What can hang from each mark:
V: C Q
N: C Q
B: C Q
Q: B D N V
D: Q
C: L N
L: Q

Every row comes from one small tree of marks. The marks that hang from a mark follow it in brackets, in alphabetical order. Every link used is in the known rows. Which tree was each row made from?
Known rows:
B[C[L] Q[N]]: [ 24.9 -28.4 -14.9  21.1  33.9  22.7 -10.3   6.7 -15.5  35.8  32.7 -12.0
 -45.5  24.8  17.2  11.4  28.6 -15.0 -29.0 -26.4]
N[C Q[B D V]]: [ 26.3 -21.5 -18.5   7.5  12.1 -13.3  18.0   0.7  30.4   9.7  22.9  19.8
  20.9  -9.4  10.9  -5.6   5.7 -23.8 -18.0  21.5]
C[L N]: [  6.2   4.1  -5.5 -18.5  36.1   3.1   9.0  23.4   8.3  37.7   9.2 -26.0
  -2.9   5.7  33.2   6.0   5.2 -25.7  -2.6  -9.2]
N[Q]: [ 10.0 -18.2  -4.0   1.5  -2.8 -20.8  -3.9   0.2  21.8   0.7  16.6  -0.7
  23.4   9.5  11.8 -18.1   4.5 -21.5 -11.7  23.8]
L[Q[B D]]: [ 10.2  -7.3   2.8  -5.5  -9.4  -4.5   1.4   1.1  19.9  10.3   1.1  -7.5
  12.7   0.4  19.4 -22.3  -6.5 -13.8   6.4  16.6]
Q[D V[C]]: [  3.2 -10.5 -29.4  22.4  45.6   0.1  10.6   0.3 -10.7 -11.5  -4.0  13.4
   2.3   2.3  28.0 -22.3 -10.8 -31.3 -29.2  -7.9]
D[Q[N]]: [ -0.1  -6.6   6.0 -16.4  13.7 -15.2 -15.5  -2.0  22.5  28.0 -10.8   5.3
  16.6   3.3  47.2   2.2   5.7 -11.2 -27.0  -5.5]
Q[B V[C[L]]]: [-17.5   4.5   4.9   7.7  37.1  32.5   8.4   1.9   7.7  -6.4  23.2  -7.3
 -24.1   4.1  19.1  14.0  -9.0 -20.6 -18.8  -9.1]
C[L N[Q]]: [ 10.9   0.1  -4.0 -11.9  22.2  -6.1   8.3  21.1  20.3  34.6  17.6 -22.5
  17.9  11.6  30.6  -5.7   9.6 -33.8  -3.8   4.1]
N[C[L[Q[V]]]]: [ 29.1 -10.6 -17.5  -0.2  24.4 -12.4  10.1  -2.0  27.3  25.5  24.8   3.1
  19.1   1.0  27.5   8.1   4.1 -27.6 -15.7   6.7]
L[Q[D V]]: [ 21.5 -13.7 -26.6  12.2   8.3 -17.9  13.9  -3.3  10.7  -1.3  -5.2   9.9
  33.4  -1.1  38.6 -17.9  -0.5 -20.6  -7.3  10.7]
C[L[Q[V]] N]: [ 13.8   6.5 -14.7  -9.1  27.2   1.4  18.1  15.3  16.8  26.7   9.8 -17.9
  23.1   4.1  49.4   6.8  10.6 -30.7  -1.3  -2.2]
Q[N V]: [ -1.4 -14.0 -25.8   2.4  32.1  -2.4  -3.7 -12.2  13.6   7.4   1.0   8.0
   3.4   0.0  47.3  21.2  19.3 -10.9 -28.3 -16.2]
V[Q[B[C] D N]]: [ -3.8  -5.1 -13.6   8.7  25.1  15.7  -2.1  -5.5  -7.1  22.7   4.4  11.6
 -54.1  -4.0   1.9  11.7   8.0 -11.6 -24.1 -12.7]
L[Q[D N]]: [ 14.1 -12.9 -16.7  -1.6   3.0 -19.0 -14.3 -11.3  21.0  22.9  -9.3  -2.7
  27.3   8.2  40.8 -25.4   7.1 -24.4 -10.9   0.8]
D[Q[B]]: [ -4.3  -0.6  25.1 -20.0   1.7  -0.2   0.1  10.2  20.9  15.7  -1.0   0.0
   1.8  -3.7  25.6   5.8  -7.9  -0.4  -9.3  10.4]
V[Q[B D N[C]]]: [ -6.2  -3.8 -19.1   0.4  35.8   9.0  -0.9  -7.8  10.4  29.2  10.8  10.2
 -42.2 -14.7   1.8   7.8  -1.0  -9.5 -22.0 -10.0]
B[Q[D]]: [ 16.4 -31.6 -26.3  19.5  33.2   6.3   5.6  16.7 -15.4  11.5  15.8 -10.4
 -22.9   3.3   7.1 -28.1  -4.2   0.2  -8.6  -6.6]
V[C[L N] Q[B]]: [-31.3  25.8   3.8  -0.6  54.0  43.5   3.4  11.2  -4.3  11.3  26.9 -17.5
 -55.1   0.8  -3.9   2.0 -15.5 -34.6 -19.6 -12.0]
N[Q[D V]]: [ 19.0 -22.8 -26.6  18.2  11.5 -24.0  15.0   2.2  12.3  -1.9   5.0  15.2
  32.1   2.8  26.8 -19.9   2.3 -23.4 -15.7  15.3]
Q[N]: [ -3.3 -13.1  -9.1 -10.4  20.6  -6.2 -21.2 -10.0  16.8  20.9   0.8  -6.6
  -3.8   6.6  32.8   4.1  14.2 -13.4 -21.3 -11.6]
B[C Q[V]]: [ 31.9 -33.8 -28.3  33.0  30.7  19.3  14.1  10.4 -27.2  -6.6  30.6   9.4
 -35.4   8.3   7.5  13.4  24.9  -7.0 -29.2  -5.8]
N[C[L] Q[B V]]: [ 19.6 -13.1  -5.7   3.4  16.0  -2.5  16.5   1.9  39.7  19.9  41.2   6.2
  13.5   0.1  14.7  15.9   7.8 -24.4 -15.9  15.9]
C[L N[Q[B V]]]: [  3.9   3.7  -2.1  -9.5  23.4  10.0  20.0  20.9  24.0  26.8  22.3 -18.5
   9.4   4.0  33.0  13.2  11.6 -26.0  -1.9   2.4]
Q[B D N V]: [ -5.3 -11.1 -17.6   1.4  28.3  10.8   3.9  -5.0  13.2  17.9  -6.4   5.3
 -12.5  -6.6  41.7  13.3   9.6  -4.6 -16.5 -20.2]

Write each row's tree:
[ 29.3 -18.8 -22.5  10.7  23.8 -18.5  15.5  -0.2  33.4  19.2  35.3  12.3
  29.4   3.8  22.6   6.5   9.5 -33.2 -24.0  14.2]
N[C[L] Q[V]]
[  8.3 -16.9 -10.4  11.2   3.8  -6.8  16.1   4.6  19.0  -1.7  10.9   8.8
  16.4  -1.3  18.6 -10.2   1.1 -14.6  -7.4  16.9]
N[Q[B D V]]
[  2.9 -25.9 -39.3  32.4  58.3  21.9  -3.4  -0.1 -15.2   3.0  15.7  -0.2
 -23.9   7.8  27.0 -20.6   5.4 -15.7 -34.7 -27.5]
B[Q[D N V[C]]]
[  4.1  -7.4 -33.1   9.0  48.4  -5.0  -0.4  -6.4   5.5  40.1   8.0  10.4
 -29.1  -6.0  13.9   1.4  -1.9 -20.8 -27.2 -17.8]
V[Q[D N[C[L]]]]
[ 31.6 -37.0 -28.0  25.2  29.9  12.1  -8.4   6.2 -24.2  25.4  14.4   1.4
 -38.4  16.1  14.0  -9.9  26.4 -14.3 -30.9 -20.4]
B[C Q[D N]]
[ 24.4  -5.0   1.3  -6.8  -8.7   1.2   6.3   7.9   8.6  16.7   0.5  -4.5
   5.8   2.9  19.8 -13.6  11.0 -26.4  -0.4  15.3]
L[Q[B[C[N]] D]]
[ 13.3 -16.0  13.3   0.1 -15.3  -1.5  -2.5   2.3  17.9   2.0  24.7   1.6
  -1.2  11.3  -0.6  -0.4  14.6 -21.1 -12.4  25.3]
N[Q[B[C]]]
[  9.8 -11.1  -0.7   5.1  11.1  19.0  16.3   3.4  -1.3  -7.6  16.1  11.6
 -26.4  -3.0  14.2  34.5  17.2  -7.0 -18.0   3.7]
Q[B[C] V]
[-31.5   8.4  -8.2  12.3  46.7  29.6 -14.5 -12.1  -4.3   5.7   8.9   2.3
 -52.2  -0.1  -0.9 -15.2 -14.4 -28.1 -33.3 -18.0]
V[C Q[B D N]]
[ 31.0 -28.1 -12.9  24.7  29.4  20.1   4.2  17.3 -23.4  23.2  36.7 -10.8
 -44.5  21.3   3.4   5.1  16.2 -13.0 -20.1 -12.4]
B[C[L] Q]
[-17.1  -1.2 -13.9   2.6  30.1  13.3  -2.1  -4.7   3.5  21.5   2.7   3.3
 -45.3 -10.1   6.8   4.5  -4.0  -4.0 -15.3 -13.2]
V[Q[B D N]]
[-24.6   2.7  -4.1  -4.3  25.2  19.9  -7.7  -8.7   9.9  13.5  14.4  -0.8
 -48.8  -8.4   2.8  19.5   2.1  -0.5 -17.1  -8.4]
V[Q[B N]]
[-11.4  10.5  13.1 -10.8  27.8  16.3   9.9  11.3  13.2  -0.2   0.9   5.3
   4.3  -6.5  36.7   8.1  -4.9 -19.6 -25.4   1.6]
D[Q[B V[C[N]]]]
[ 17.3  -4.0 -22.4   1.3  33.5  -8.6  23.5  22.3  12.8  32.7   7.8  -9.9
  24.7   5.9  42.1  -7.0   7.8 -36.0  -6.5  -2.5]
C[L N[Q[D V]]]
[  2.1 -22.0 -26.7  29.5  49.5  26.2   5.7   6.7 -15.8 -18.1  32.1  -3.5
 -25.6   5.7  10.4 -11.4  -0.4 -10.4 -27.5  -9.0]
B[Q[V[C]]]
[  0.9   1.6  -2.3  10.5  29.2   4.2  -9.8  -0.8   5.1  10.5  11.1 -13.3
   6.6  21.4  22.8 -36.0 -18.0 -46.4 -18.6  -4.0]
V[C[L[Q[D]]]]
[  5.3  -0.2   2.3   0.3  10.0   8.0  11.6   3.2  23.2  16.7  19.0 -13.1
   6.4   7.2  33.5  12.2  -1.6 -14.2   1.6   1.8]
C[L[Q[B V]]]
[ 15.5 -10.3  -5.6 -11.1   0.3  -6.3 -11.3 -11.5  35.0  31.0   4.7  -2.3
  14.3  -1.2  28.6 -12.7   7.9 -21.6  -9.2   5.1]
L[Q[B D N[C]]]
[ 32.9 -25.4 -32.0  21.1  39.5  24.8  20.2  22.1 -28.5   1.6  27.6   2.2
 -32.1   2.2  15.4  15.0  33.9 -14.8 -26.8  -8.3]
B[C[N] Q[V]]
[ 17.1  -0.9  10.3 -13.4 -13.5   7.8   0.5   4.7  15.6   8.5  13.1  -9.2
   2.2   4.2  16.0   2.2  16.9 -23.0  -2.2  20.3]
L[Q[B[C[N]]]]
[ 17.9  -7.8   1.3  -8.7  11.5  11.5  10.7  19.4  -7.5  23.0  -1.6  -3.6
 -26.1  -1.8  10.2  -0.8  11.3 -19.5  -6.6   1.1]
Q[B[C[N]] D]
[ 36.3 -27.4 -34.7  14.7  19.9 -30.3  16.6  -1.5  23.9   8.7  17.2  25.9
  36.0  -5.2  19.1 -15.5   7.5 -32.5 -26.0  20.7]
N[C Q[D V]]
[ -1.7  -4.7  -4.1  -4.8   0.4   7.1  -4.9 -15.1  32.2   4.4   8.9  -1.8
  13.2  -0.5  40.8  13.3  15.5 -11.2  -9.3   2.8]
L[Q[B N V]]
[ 27.7 -11.8  -1.7   3.7   4.9  -3.2  -9.4  -3.8   5.8  30.7  13.3  -3.0
  -3.3  23.2  29.7  10.0  22.5 -33.4 -21.3  -4.4]
B[C[L[Q[N]]]]
[ 29.1 -18.1  -8.9   0.3  13.7 -22.2   1.3   1.8  35.7  30.2  35.0   1.1
  24.0   9.7  10.7  -7.6   5.4 -34.6 -18.1  17.9]
N[C[L] Q]
[ -9.2   3.5 -12.5   4.4  42.6  25.1  16.8  12.0  -3.3  -4.6   0.4  -0.1
 -13.9  -7.3  23.9  -8.6  -6.6 -27.4 -17.3  -7.9]
Q[B D V[C[N]]]
[ 37.3 -36.5 -25.4  29.1  25.5   9.8   6.3  16.4 -32.1  12.4  18.6   2.7
 -37.3  12.2   0.5 -16.0  14.0 -12.0 -22.2  -6.9]
B[C Q[D]]
[ -6.9   3.5   1.5  -3.7  27.2  12.2  -5.8   9.8   8.1  -0.2  11.6 -11.9
   2.6   8.4  10.2 -34.5  -4.0 -46.4 -20.3   8.4]
V[C[N[Q[B D]]]]
[-16.4  -4.4 -13.5   9.2  41.3  23.8  -5.8 -10.4   7.2   5.5  -1.8   4.2
 -18.1   0.8  35.6  -2.1   1.8 -23.4 -30.9 -23.8]
Q[B D N V[C]]
